Each row was made from one path, in order. Every step used is in the known rows, and no mark comes twice. Write each row's path.
Known rows:
A, X: [  5   8  10   1   9   8   9 -10  -8  10  -5   5   3   8  -1  27  -3  15
   7  -3 -10   6  14   0  -7   2   8  19   0 -16   6 -10 -24  -7  -6 -25
  -1]
H, B, R, W: [ -2  16  -8  -3   2 -27   2  -5   2  -5  -4  -3  21 -15   1   9 -13  27
  -2  -6   6   5  12  -8   4  -5 -17  -6   1  -9 -26   6  21  -8  -9 -33
  11]
H, B: [  0  11   0  -5   3   5   3  -6   5   1   2   3  35  -9   2   1  -7  23
   8   0  -4   4  11  -4  -4  -3  -9  22  -1 -22   2   8  11 -10  -1 -46
   6]
A, W, N, B: [ -6   4  -9   1   6  20  16  -5  -6  -7  -6  -4  13   5   0  10   2   3
  10 -16 -14   5  24  -9 -17  11  25  43  11   1   7  -2  -5   4   3  -3
  -1]
N, B, R: [ -3   6   5   1   3 -27  17  -7 -18   1  -1   1   5   4   2   0  -3  14
  -7  -4 -21   2  13  -6   4   8  26  10  15 -13  -4   7   5  -6   7 -31
  -3]
W, A: [  2   6  17   2  19   9   8 -11  -9  14  -3   3   1  10 -11  -3   6  -1
   0   2  -8   7  10 -10  -6   4   6  12  -8 -19  13   0  -3  -2  32  21
  -9]
R, B, N: [ 22   3  -9   1   5 -13   8  -3 -33  -2  -1  -2 -39  24  -7  -7   0  -3
   1  -8 -14   3   8   3  14   6  18  17   0 -18   3   6  10 -14  -7 -15
 -21]
X, N, B, R, W: [-12  14 -13   6   8 -22   6  12 -16  -1  -1  -8 -38   5   0   4  -8   1
 -26 -11 -13   2   9 -15  15  16  19 -10  15   0 -76   7  22  -4  -6 -20
   6]
Z, W: [  5   5  19  -2   5   6   9 -11  -6  11 -15  -7 -14  15  -2  -7  -2  11
  -2  -3  -8   7  -1  -8   0  -6  -2   2  -9 -39  10  -2  -4  -3  -7 -25
   8]
P, W, N, B, H: [-31   1   3   0   1  42  11  -4  -3  -1   0  -3   5   4   1  -6   3   1
  15 -14  -9   6  13  -3 -13  10  16   1  14 -17  22  -4  -9 -17  10 -21
  -3]
H, B, N: [ 15  10  -3  -5   4 -17   2   1   9  -2   6   0  15  -8  -5  -2  -3  12
  15  -4  -5   2   7   2  14  -6 -20  19  -3 -20 -11   6  15 -15   6 -29
   6]
P, W, N, B, R, X: [-13   2 -15   3   2 -17  13  -5 -12  -2  -3  -6 -22   6  -4  17   0   8
  12 -23 -12   3  17   1 -20   8  20  -1  14 -21   3  -1 -28  -9   7  10
 -39]
R, W: [  1  10   0   0   5   9   6 -10  -5   9 -18   0 -17   2  -9   2  -2  16
  -7  -6  -2   8  10  -9  -1   4   1  -3  -1  -7 -22  -4  -1  -6 -17 -25
  10]
P, W, A, B: [ -3   7   0   4  20  11  10  -7 -12  -2  -3   0   1  15  -3  -2   3   1
   8   6   1  10  10  -6 -12   6 -40   4 -13 -16   3   4  -2 -22  33   4
 -13]
W, N, B, H: [-24   1  11   0   2  39  13  -2  -6   1   6  -1   7   2  -3  -7   4  -1
  10 -18 -15   3  16  -1  -9  10  20  10  12 -12  28  -4   3   4   8 -16
   1]
Z, W, N, B: [ -3   2   6  -2   2  13  15  -5  -4  -2  -7 -11  15  11  -1  -8   3   0
   4 -18 -14   5   6  -4 -17   3  17   4   7 -31  24  -3  -1   0   4  -5
   2]
N, B, A, X, E: [  9   6   4   5  13   4  16   4 -22   2  -1   5  -3   5  -4  30   4   2
  22  -5 -30   4   6  -3  -3  10  43 -11  15 -11  -7   1   9  -9  -1  37
  -3]
W, A, B, R, X: [ -4   5   2   8  20 -23  12  -6 -21  -1   3   0 -25   9  -9  19   0   7
  12  -5  -7   2  13   1  -3  -1 -43   2 -12 -15  -9   2  -7  12  35  29
 -40]
R, W, A, B: [ -1  10  -3   5  20  12   8  -6  -8  -5  -7  -2   0   5  -7   2   0   4
  -1   0   2   9  13  -8  -5   7 -41  -7 -10   3 -24   3  12  -2  18  15
   0]
R, X: [ -2   3   9   1   6  10   8 -10 -10  19 -11   4 -41   8  -9  13   0  19
  13  -9 -13   2  10   0  -6  -2   4  13  -4 -26  -4  -2 -28   4  -8 -16
 -29]
W, N, B: [ -1   2  -1  -1   3  14  15  -6  -7  -1   1  -1  20   6  -1  -3   5   0
   3 -17 -18   4  15  -7 -19  14  26  18  12 -13  19   0   1  -2   6  -2
  -4]
R, X, N, B, H: [-41   2   1   5   7  45   3  16 -11   6  10  -1 -69   7  -6  11  -2   4
   8 -14 -25   0   7   1  12  10  19   8  15 -18 -56   2  -1  12   2 -32
 -25]
P, W, N, B, A, X: [  2   5 -10   4   5  14  15  -1 -12  -5  14  -3  12   7   1  32   5 -11
  21 -18 -12   8  10   0 -21  12  33  12  15 -11  11  -8 -15 -22   5  60
 -11]
Z, W, A: [  1   6  22   0  18   8   8 -11  -5  12 -15  -8  -5  14  -8  -7   3   1
  -3   0  -5   7  -2 -10  -3  -4  -3  -1 -11 -37  12  -4   1   2  30  22
  -2]
X, N, B: [-12   9  -3   2   9  12   6  12 -17   5   4   0 -27  13   2  -2  -1  -2
 -14  -5 -23   4   7 -16   5  16  27  17  12 -13 -47   8   8 -10   6 -34
  -1]
A, X, N, B, H: [-34   8   2   4   9  40   5  15 -10   3  12   1 -30   7   2  22  -5   1
  -2  -9 -20   3  10   0  11  14  21  15  17  -7 -42  -8   0   0   4 -45
   3]
A, B: [  4   7   6   1   6   7  12  -8 -16   3  -5   3   1  11   3  -2  -2  14
   7   1  -8   6  13  -3  -6   4 -38  15 -11 -11   3   5   5  -9  -2 -39
   2]

Write each row's path:
[  1  11  -5   3   6 -24  11  -4 -17  -6 -11  -3 -12   3  -1   4  -7  17
  -6  -6   2   6  14  -6   3   3 -46 -13  -8   2 -27   4  11  -4 -11 -31
   7]  A, B, R, W
[ -5   2   1   3   8 -28  15   1 -22   3 -19   1 -38   3  -5  15  -1  19
  16 -10 -30  -2  12  -2  -2   6  29 -22  15 -20 -16   9   0   4  -1 -15
 -31]  N, B, R, X, E
[  8   8   7   3   8  15   9  -7 -14   1   3  -5 -10   9  -5  15   6  -8
  10 -22  -2   7  13 -11 -11  -1   9  37  -7  -2  14  -7   4   1   2  70
  -1]  B, A, W, N
[  0  15 -11  -2   1 -22   2  -5   4  -7  -1  -9  36 -17  -1   8  -9  16
  -2 -21  12   4  15  -8 -12  -2 -20  -7   1  -7   0   1  18  -1  -6  -2
   9]  H, B, R, W, N
[ -4  18  -7   2  18 -23   0  -5   4  -7   5  -3  36 -15  -7  37 -12  19
   2  -4   9   7  15  -6  -3  -3 -14  -2   4  -3 -24  -5   4   1  19  18
   0]  H, B, R, W, A, X
[  3   4  -1   5   7  13  14  -3 -15  -2   6  -1 -13   7   3  15   1   5
  15  -5 -23   8  13 -10   6   5  33  40  12   1 -21   3   8  -4   4  32
   0]  N, B, A, W
[  3   7  12   3  20  10  11  -7 -13  -2   1   1  10  11  -6  -1   3   1
   7   3  -5   8  11  -6  -7   4 -37  11 -14 -11   5   4  10  -2  35  11
 -10]  W, A, B
[-26   1  14   0   2  35  13  -3  -8   3   3   5  -7   1   2  -6   0  13
   7  -3 -23   2  12   3   7   6  20  11  15 -12   3   1   1  -2   4 -49
   4]  N, B, H
[  4  10   6   2   6 -28  14  -6 -23  -1  -1   0   1  11   3   0  -2  13
  -1  -3  -6   3  14  -3   1   3 -41   7 -11  -9   0   6  12  -6   4 -31
  -2]  A, B, R
[  3   9   7   5  20 -28  13  -6 -23  -2   4  -1   9  10  -5   1   1  -1
   1   3  -3   4  11  -6  -1   3 -39   4 -14  -9   5   5  15   0  40  17
 -12]  W, A, B, R
[  3   7  -9   6   6  16  14  -2  -6  -7  10  -5  10   0  -7  33   0  -5
   7 -25 -11   7  12  -3 -14  16  31   0  16   7 -15 -12  -6  -3 -12  70
   2]  R, W, N, B, A, X
[ -5   3 -10  -1   2  14  14  -6  -6   2  -7  -3  12   8   0  -4   3   3
   7 -13 -11   7  14 -10 -24  15  23   9  14 -18  17   0  -9 -24   7  -8
  -6]  P, W, N, B
[-11  10   2   6  23  17   7  10  -8  -1   5 -12 -17  18  -5  23  -3 -14
  -9  -3 -16   7  -2  -7  -1  11  20   6   9 -27 -43  -6   0   4  32  18
  -6]  Z, W, A, X, N, B
[ -7   6 -10   1   3 -21  15  -5 -14  -4  -3  -6  13   7   3   0   1   2
   0 -15  -8   4  15  -8 -18  13  20   2  13 -16  15   1  -4 -21  11  -1
 -11]  P, W, N, B, R
[-27   1   3   1   3  49  12  -1  -2  -7   1  -4   2   2  -3   6   2   4
  16 -19 -13   6  23  -4  -7   6  17  35  14   3   9  -7   2   8   6 -20
   4]  A, W, N, B, H
[  5   2   5   1   1  13  16  -3 -12  -2   9 -14   3  13  -1  -4   7 -13
  10 -20 -17   6  -3  -4  -9   3  24   1   6 -30  17  -3  16  -2   5  67
   3]  Z, W, N, B, A
[ -6   8  -5   6  15 -22  13  -6 -12  -5  -8  -4   0   0  -8   4  -2   4
 -13  -3 -12   5  13 -10   4  13  21 -10  14   1 -32   4  12   2  26  25
  -4]  N, B, R, W, A
[  2  11   1   0   4 -22   8  -8 -11   3 -15  -7  -4   3  -6   3   0   4
 -10 -23   6   5  15 -12 -11   5  -5 -12  -3  -5   0  -9  -1   1  -7  14
   5]  B, R, W, N
[-10  11   1   5  10 -23   0   8 -23  15  -3  -3 -73  13  -4  18  -4   4
  -7 -14 -10  -1   8  -8   9   1  -1   4  -5 -25 -50   2  -6   9   1  -6
 -31]  B, R, X, N
[ -6   9  -9   2   3 -24  13  -4 -11  -5 -11  -2  -5  -2  -3   4  -5  18
  -5  -7 -13   4  14  -7   6  11  20  -9  17   1 -33   4   3  -4  -8 -26
   6]  N, B, R, W
[  9  11   7  -1   4   4   2  -1  -6   1  17   2  24  -8   4   7  -1  11
  13  -3  -5   5   1  -3   3  -7  -3  19  -2 -22  -1   8  25 -12   3  23
   5]  H, B, A
[ -5   6  -8   2   5 -16  16  -5 -12  -9  -5  -5  13   3   1  12  -1   5
   3 -18 -12   4  24  -9 -11   9  22  36  13   3   4  -2   2   6  11   3
  -2]  A, W, N, B, R
[ -5   9   0  -2   3 -26   2  -4  -3   1   6   0  -3 -10  -3  21 -10  31
  20  -9  -4   0  12   3   0 -10 -15  11   0 -26  -8   7  -6   7   0 -24
 -26]  H, B, R, X
[ -1  13   1   7  22 -22   7 -11  -9   1  -5  -3  -4   1 -12  34  -3   7
  -7  -7   3   7  14  -6  -2   3   0 -10   0   0 -20 -13 -15   3  17  32
  -5]  B, R, W, A, X
[  2  11 -10   3   4 -21  11  -4 -14 -12  -8  -8   2   4  -2   5  -1   4
  -4 -20   8   5  17  -8 -12   7 -49 -13 -10   2  -7  -1  15   1  -5   7
   4]  A, B, R, W, N
[-22   4  19   4  17  38   9  -3 -11  -3   5   2  -3   8  -2  -5   3   0
  10   1  -3   6   9  -1   3   1 -45   3 -12  -9  14  -1  15   4  38  -2
  -5]  W, A, B, H
[  2   7   4  -1   7  16   9  -9  -6   4 -13  -4  -1   6  -3  10   3   4
   6 -17   0   7  22 -12 -18   2   4  39  -6  -4  17  -9 -10   4   1   3
   0]  A, W, N
[  0  13   4  -4   4 -30   4  -4  -6  -1   5   2  32  -8   3   4  -9  25
   3  -1  -3   2  11  -5   3  -7 -11  14  -1 -22   3   7  13  -7   6 -38
   4]  H, B, R
[  5   4   6   3   5   8  15  -1 -19   3  13   3  -5   9  -1   1   5   2
  12  -5 -25   4   4  -4   5   9  36  16  12 -11  -9   8  13 -10   3  32
  -1]  N, B, A
[  5   2   3   3   3  11  15  -2 -16  -2  17  -2  12   8  -2   1   9 -11
  12 -20 -19   5   6  -7 -11  12  33  16  10 -12  17   2  16  -5  10  66
  -4]  W, N, B, A
[  1   8  12   4  19 -27  13  -9 -18  -6  -7 -11   3  16   1  -3  -1  -1
   2   0  -1   7   2  -7   1  -6 -49  -9 -17 -28   7   1  16   4  34  19
  -4]  Z, W, A, B, R
[ -8  10  -4   4   8 -24   8  11 -24   1   2  -3 -28  12   4   1  -1  -3
 -16  -7 -21   0   8 -15  11  14  23   9  12 -12 -48   7  17  -5  11 -30
  -4]  X, N, B, R
[  0   6  -1  -1   4  12   8 -10  -6   8 -12  -4   0  11  -3  -4   5   0
   2 -14   2   7  12  -9 -24   5  -1   6  -4 -24  29  -4 -16 -22   2   0
  -6]  P, W, N
